Each row was made from one walk, in order. Every step used is in the known rows, and no mark comes twice. Write each row's walk.
Known rows:
S/Y/N: [-39.8  16.3   3.7  -2.0 -13.4  21.9  11.8   0.7  46.3   2.7   6.3   1.4
 -19.1 -25.4 -16.3  36.8  22.6  11.9 -21.2   8.1]
N/L/H: [ -9.1  29.5 -15.2   3.5   2.8  18.1   2.9  -9.4  12.4 -38.2  27.0  -2.9
 -16.5 -18.0 -16.2   3.7  32.9 -14.5  24.4  32.6]
N/T/A: [-10.5  -1.3   3.4 -13.1 -13.5  19.8 -20.9  22.1  -0.9 -28.2   1.6 -28.1
 -15.6  22.0  12.3 -46.9  24.7 -22.5  20.9  -1.1]
A/S: [-18.2  27.0  14.1 -33.9   7.2  28.7 -13.7   2.3   3.3   0.4  16.2  13.5
 -14.9 -13.1  -9.0 -32.1  15.3 -27.6  36.6 -24.2]
Y/N: [-40.8  -2.8 -17.9   8.8  16.0  -0.3   0.4  14.6  44.8  -0.3  17.3  -8.8
 -39.5 -25.3  -1.3  27.8  13.9 -19.2 -18.5  -1.1]
A/N: [-12.3  24.6   9.1  -2.9  14.5 -15.4 -13.9 -26.7  25.6  -0.2  13.8  -0.7
  10.9  -6.6   0.5   9.5  16.0   8.3 -16.6  -0.2]
T/A/S: [-28.8  34.5  22.1 -33.4  -9.4  36.9 -26.3  29.5  22.8 -10.9  44.0  -2.1
 -11.6  14.3  20.0 -27.0  21.1 -22.9  40.2 -50.3]
S/A: [ -2.7  27.8  -1.8 -21.4  17.6   7.3  -6.3  -1.7  -0.2   9.3  19.1  -6.2
 -10.3 -15.0  -0.4 -14.9  15.9   5.6  35.5   7.8]
T/A/S/Y/N/L/H: [-46.6  41.4  16.1 -24.8 -19.8  48.6  -8.4  29.6  44.5 -36.6  48.3  -8.0
  -4.6  10.7   4.0  -0.6  28.0 -15.5  34.1 -34.2]
S/Y/N/L/H: [-40.9  23.4  -4.1   5.3 -14.4  26.5  19.0  -1.0  48.4 -22.8  14.1  -3.9
 -15.5 -24.8 -24.2  43.3  29.7   9.0 -12.7  23.0]
Y/N/S/A/T: [-20.3  -4.7 -17.2  -5.5   3.1   1.1   9.0  10.2  25.8 -33.5   2.5  -5.9
 -20.3  -0.2  -4.5  -8.0  25.5 -26.4  20.7  14.0]
Y/S: [ -5.4  26.2  -9.4 -37.8  -1.2   5.0  21.4 -25.8  20.4  36.1   1.1  18.4
  -4.2 -34.1   1.5 -13.5  28.8 -24.9  31.1 -16.0]
L/H: [-17.4  27.1 -21.2 -11.5  -8.3  25.6   4.3 -22.4  30.7 -26.4  27.7   9.4
  -4.2 -34.3 -27.8  -9.4   9.0  -2.8  22.5  14.6]
T/N: [ -5.5  30.1  36.4  -0.1   7.2  14.1 -42.0  13.8  51.3  -0.4  19.0  -2.9
   3.7 -11.8  24.8   4.8   1.4 -21.7   6.4 -12.1]
S/Y/N/T: [-37.0   4.8   1.3  -0.7 -17.4  23.6  12.1   4.7  35.1 -12.4  -8.6 -12.0
 -16.4 -15.2 -18.5  18.7  23.7   5.0 -18.9  18.7]
T/N/S/A: [  9.9  32.0  33.6 -20.1  -5.8  16.3 -37.7   4.2  36.6 -27.8   8.5  -1.6
  17.0   5.1  17.5 -20.4  12.7 -28.5  41.7  -3.3]
Y/N/T: [-36.3 -19.4 -21.3  10.1  10.8   0.7   0.1  19.7  29.1 -22.0  -3.9 -27.2
 -36.0  -9.8  -5.3   1.8  15.2 -28.7 -14.9  14.2]
A/S/N: [ -6.5  33.1  13.4 -36.5   5.7  25.6 -10.1  -2.7   9.7  -5.7  21.3   7.9
  -9.7 -16.7  -5.1 -33.5  26.4 -30.0  56.1 -14.7]
N/Y: [-11.9   1.3  -0.6  16.4   4.3  21.0  -2.3  14.5   6.8 -10.2  -2.1  24.5
 -43.2 -29.1   7.5  -9.5   1.4  -1.2   5.5  -3.7]
T/A: [-21.1  25.9  11.8 -17.4 -10.7  22.2 -24.3  23.4  26.5  -1.9  39.8  -6.5
 -17.8   9.5  26.6 -10.8  23.8  -9.1  19.9 -33.1]
T/A/S/Y/N: [-45.0  35.3  23.1 -28.8 -18.5  44.2 -15.6  32.3  41.1 -15.1  41.3  -4.4
  -8.7  11.7  12.4  -4.5  24.2 -13.6  26.6 -46.7]
A/T/N/L/H: [  7.7  18.2  24.3  17.3   8.6  14.2 -12.1  17.5  28.2 -39.6  10.7   0.3
  14.9   8.0  17.9 -23.7  13.9 -24.0  25.0  23.9]
N/T: [ -0.6  -8.2  -4.9  -8.4  -2.4   9.6 -11.6   1.8 -13.7 -18.7 -18.6 -19.4
 -19.6   1.3  -5.9 -45.2  20.5 -21.4  11.9  22.7]
A/T/N/S: [ 18.1   8.4  30.8   0.7  -4.8  11.2 -17.7  12.5  18.7 -32.7  -6.5  11.0
  16.9  16.9  22.0 -45.3  15.2 -29.9  31.9  11.5]
S/Y: [-16.2  28.4  16.0 -15.4 -21.3  27.9   3.8 -13.4  20.8  11.3   2.1  13.1
  -7.9 -22.0 -14.4  11.2  25.7  20.2  -2.8   9.1]

Write each row's walk:
[ -3.3  21.6  10.1 -35.4   2.1  26.0 -10.6   0.6  -1.3 -20.7   6.2  -3.9
  -7.4  -6.5  -7.8 -51.4  27.6 -36.4  57.8  -4.2]
A/S/N/T
[-15.1  13.5   8.5  16.1  13.8  -6.2  -7.7 -11.6  24.0 -15.7   3.3  11.4
  -2.8 -13.0   5.8   9.1   4.0  13.2 -17.8  -3.7]
A/N/Y
[-11.1   9.3  -7.4  -2.1  -0.2  19.2  21.0  -0.3  15.1   6.4  -9.8  32.7
 -30.0 -38.2   8.9 -13.5   9.0 -14.0  21.7 -15.9]
N/Y/S
[ 15.2  17.8  -3.0 -38.2 -14.8  11.2  -4.8 -19.0 -12.0 -26.8  -4.3   9.5
  -4.4   5.2  -9.1 -43.4  34.1 -16.6  58.4  13.5]
N/S/A
[  5.4  18.5   9.3 -33.8 -41.5  26.3   1.8 -27.5   1.1 -25.4 -15.8  22.1
  -2.5   0.0 -19.6 -24.7  41.1  -6.3  31.2  14.4]
N/S/Y
[ -7.3  30.3  30.7   1.7   8.2  20.9 -17.3  18.8  53.1  -5.4   7.2  10.2
   3.7 -23.4  30.7  -1.6  -4.8 -21.3  26.8 -21.5]
T/N/Y/S/A
[-22.2  33.2  20.9 -26.0 -10.8  38.9 -21.2  32.2  27.3 -22.0  42.5   0.2
 -14.8   9.1  25.5 -28.6  23.9 -22.1  53.8 -45.5]
T/A/S/N/Y
[-22.4  44.7  12.4 -30.6 -12.2  39.3 -17.8  23.1  30.8 -35.7  53.7  -9.1
  -3.5  10.9  15.2 -24.6  34.3 -26.1  61.7 -32.1]
T/A/S/N/L/H
[ -2.1  34.6 -10.9 -45.4   8.1   4.3  25.1 -23.8  15.1  34.7   7.0   9.5
   4.5 -29.8   1.2 -18.1  28.8 -16.4  50.3 -11.5]
Y/S/A
[-33.7  41.3  29.7 -35.7 -21.8  46.2 -19.2  25.4  28.6 -10.4  39.3   0.5
  -3.0  13.6  13.5 -17.4  25.3  -9.5  35.3 -46.7]
T/A/S/Y
[  7.5  25.6  35.0 -14.5 -11.9  17.2 -40.6   2.3  40.4 -26.9   4.8   5.0
  11.7   2.6  18.2 -17.3  13.5 -34.6  28.1  -5.9]
T/N/S
[-19.1  40.5  20.4 -30.1  -7.9  34.0 -22.5  28.4  23.4 -22.2  48.4  -9.2
  -9.8  16.2  24.4 -23.8  37.1 -27.4  55.5 -36.5]
T/A/S/N/L
[ 22.6  11.7   0.2 -30.7 -13.0  10.0   1.7 -12.9 -19.0 -35.3 -10.5  12.0
   4.0  15.2  -4.2 -58.9  34.0 -18.4  62.8  22.0]
N/S/A/T
[  7.5  16.9   2.3 -12.3  19.2   4.7   3.3   7.5  -8.6  -3.3   9.6  -2.3
   1.6  -0.7   5.6 -37.4  16.5   3.4  42.6  19.0]
S/A/T
[-26.9  29.2  14.8  -7.3  -6.4  10.8 -10.4  12.3  41.4 -13.1  31.4   0.3
   3.5  10.4  31.4   0.0  17.9  -0.6  10.1 -41.6]
T/A/N/Y/S
[-25.5  39.3  10.2  -4.2  -5.3  10.8 -19.1   7.7  39.8 -35.4  48.7 -17.3
  10.0  21.0  19.3   8.2  30.1  -1.2  11.5 -17.8]
T/A/N/L/H
[-15.3  29.9  16.8 -21.2 -18.4   7.8 -24.7   1.5  30.8 -28.4  30.8  -6.4
  11.3  29.8  22.8 -13.3  31.1  -7.0  17.6 -29.8]
T/A/N/S
[-15.0  20.2   3.8   3.0  11.0  -8.1   8.5 -22.2  30.2  -4.1  -1.3  17.0
   6.5 -19.4   6.6   6.5  10.6   4.4  -6.4 -11.8]
A/N/Y/S
[ 14.3   6.4  -5.5 -13.3  -2.9   4.1  -5.7  -7.4   2.9 -18.1  -3.0 -18.5
 -13.2  -9.7   1.7 -36.9  35.7 -19.6  37.8  28.8]
S/N/T
[  2.9  33.2  43.4 -16.7 -24.4  27.2 -32.6  -2.2  46.9 -26.7  -0.3   7.4
  18.6   1.2  11.3  -7.6  17.4 -21.4  23.2  -2.6]
T/N/S/Y
[-18.0  34.6  22.3 -23.2 -27.0  14.3 -19.5  -1.1  35.2 -28.8  27.6  -4.4
  17.2  28.9  17.8  -6.3  33.4   2.4  14.5 -26.7]
T/A/N/S/Y
[ -6.8   8.0   5.6  -1.4   9.4 -14.2 -13.8 -21.8  10.4 -21.5  -8.1 -18.7
  13.9   8.0  -4.1 -15.9  18.2  -1.6 -14.4  15.3]
A/N/T
[-40.8  28.2  16.8 -27.9  -4.7  38.2   2.2   6.5  29.5  -6.0  13.6   9.4
 -10.9 -17.7 -20.3  -0.7  18.4 -14.2  16.4 -19.0]
A/S/Y/N
[ -2.3  31.3  -8.2 -40.5  10.3  -7.2  24.4 -31.3  16.3  18.1  -2.2  -3.4
  23.2 -15.7  -1.0 -22.2  28.0 -13.2  40.1  -4.2]
Y/S/A/N/T
[  6.2  32.4 -10.9 -40.2  -2.8   0.9  25.4 -30.5  27.6  30.3   5.9  13.8
  -0.1 -36.5   5.2 -15.7  41.3 -26.9  50.1  -7.6]
Y/S/N
[  8.7  11.3  31.6  11.0   9.5   9.4 -19.1  19.7  25.9 -14.6   3.1   6.0
  12.1   6.3  26.0 -30.3   7.1 -20.2  17.0   8.1]
A/T/N
[  7.4  11.9   0.1 -16.2 -10.5  11.0 -11.9   6.5  12.0 -25.2  11.0 -25.0
 -11.4   4.5  14.5 -37.5  38.4 -20.3  43.8  11.9]
S/N/T/A
[-38.7  20.2  15.2 -26.7  -7.9  39.0   1.9   9.2  21.6 -16.4   3.1   1.1
  -9.6 -10.5 -22.6 -12.8  19.3 -18.6  18.2 -12.1]
A/S/Y/N/T
[-24.6  32.6  17.6 -11.5  -4.7   6.2 -26.5   9.4  38.5 -10.3  41.0 -12.0
   6.6  19.5  27.1   2.1  22.2   2.2   2.6 -33.3]
T/A/N
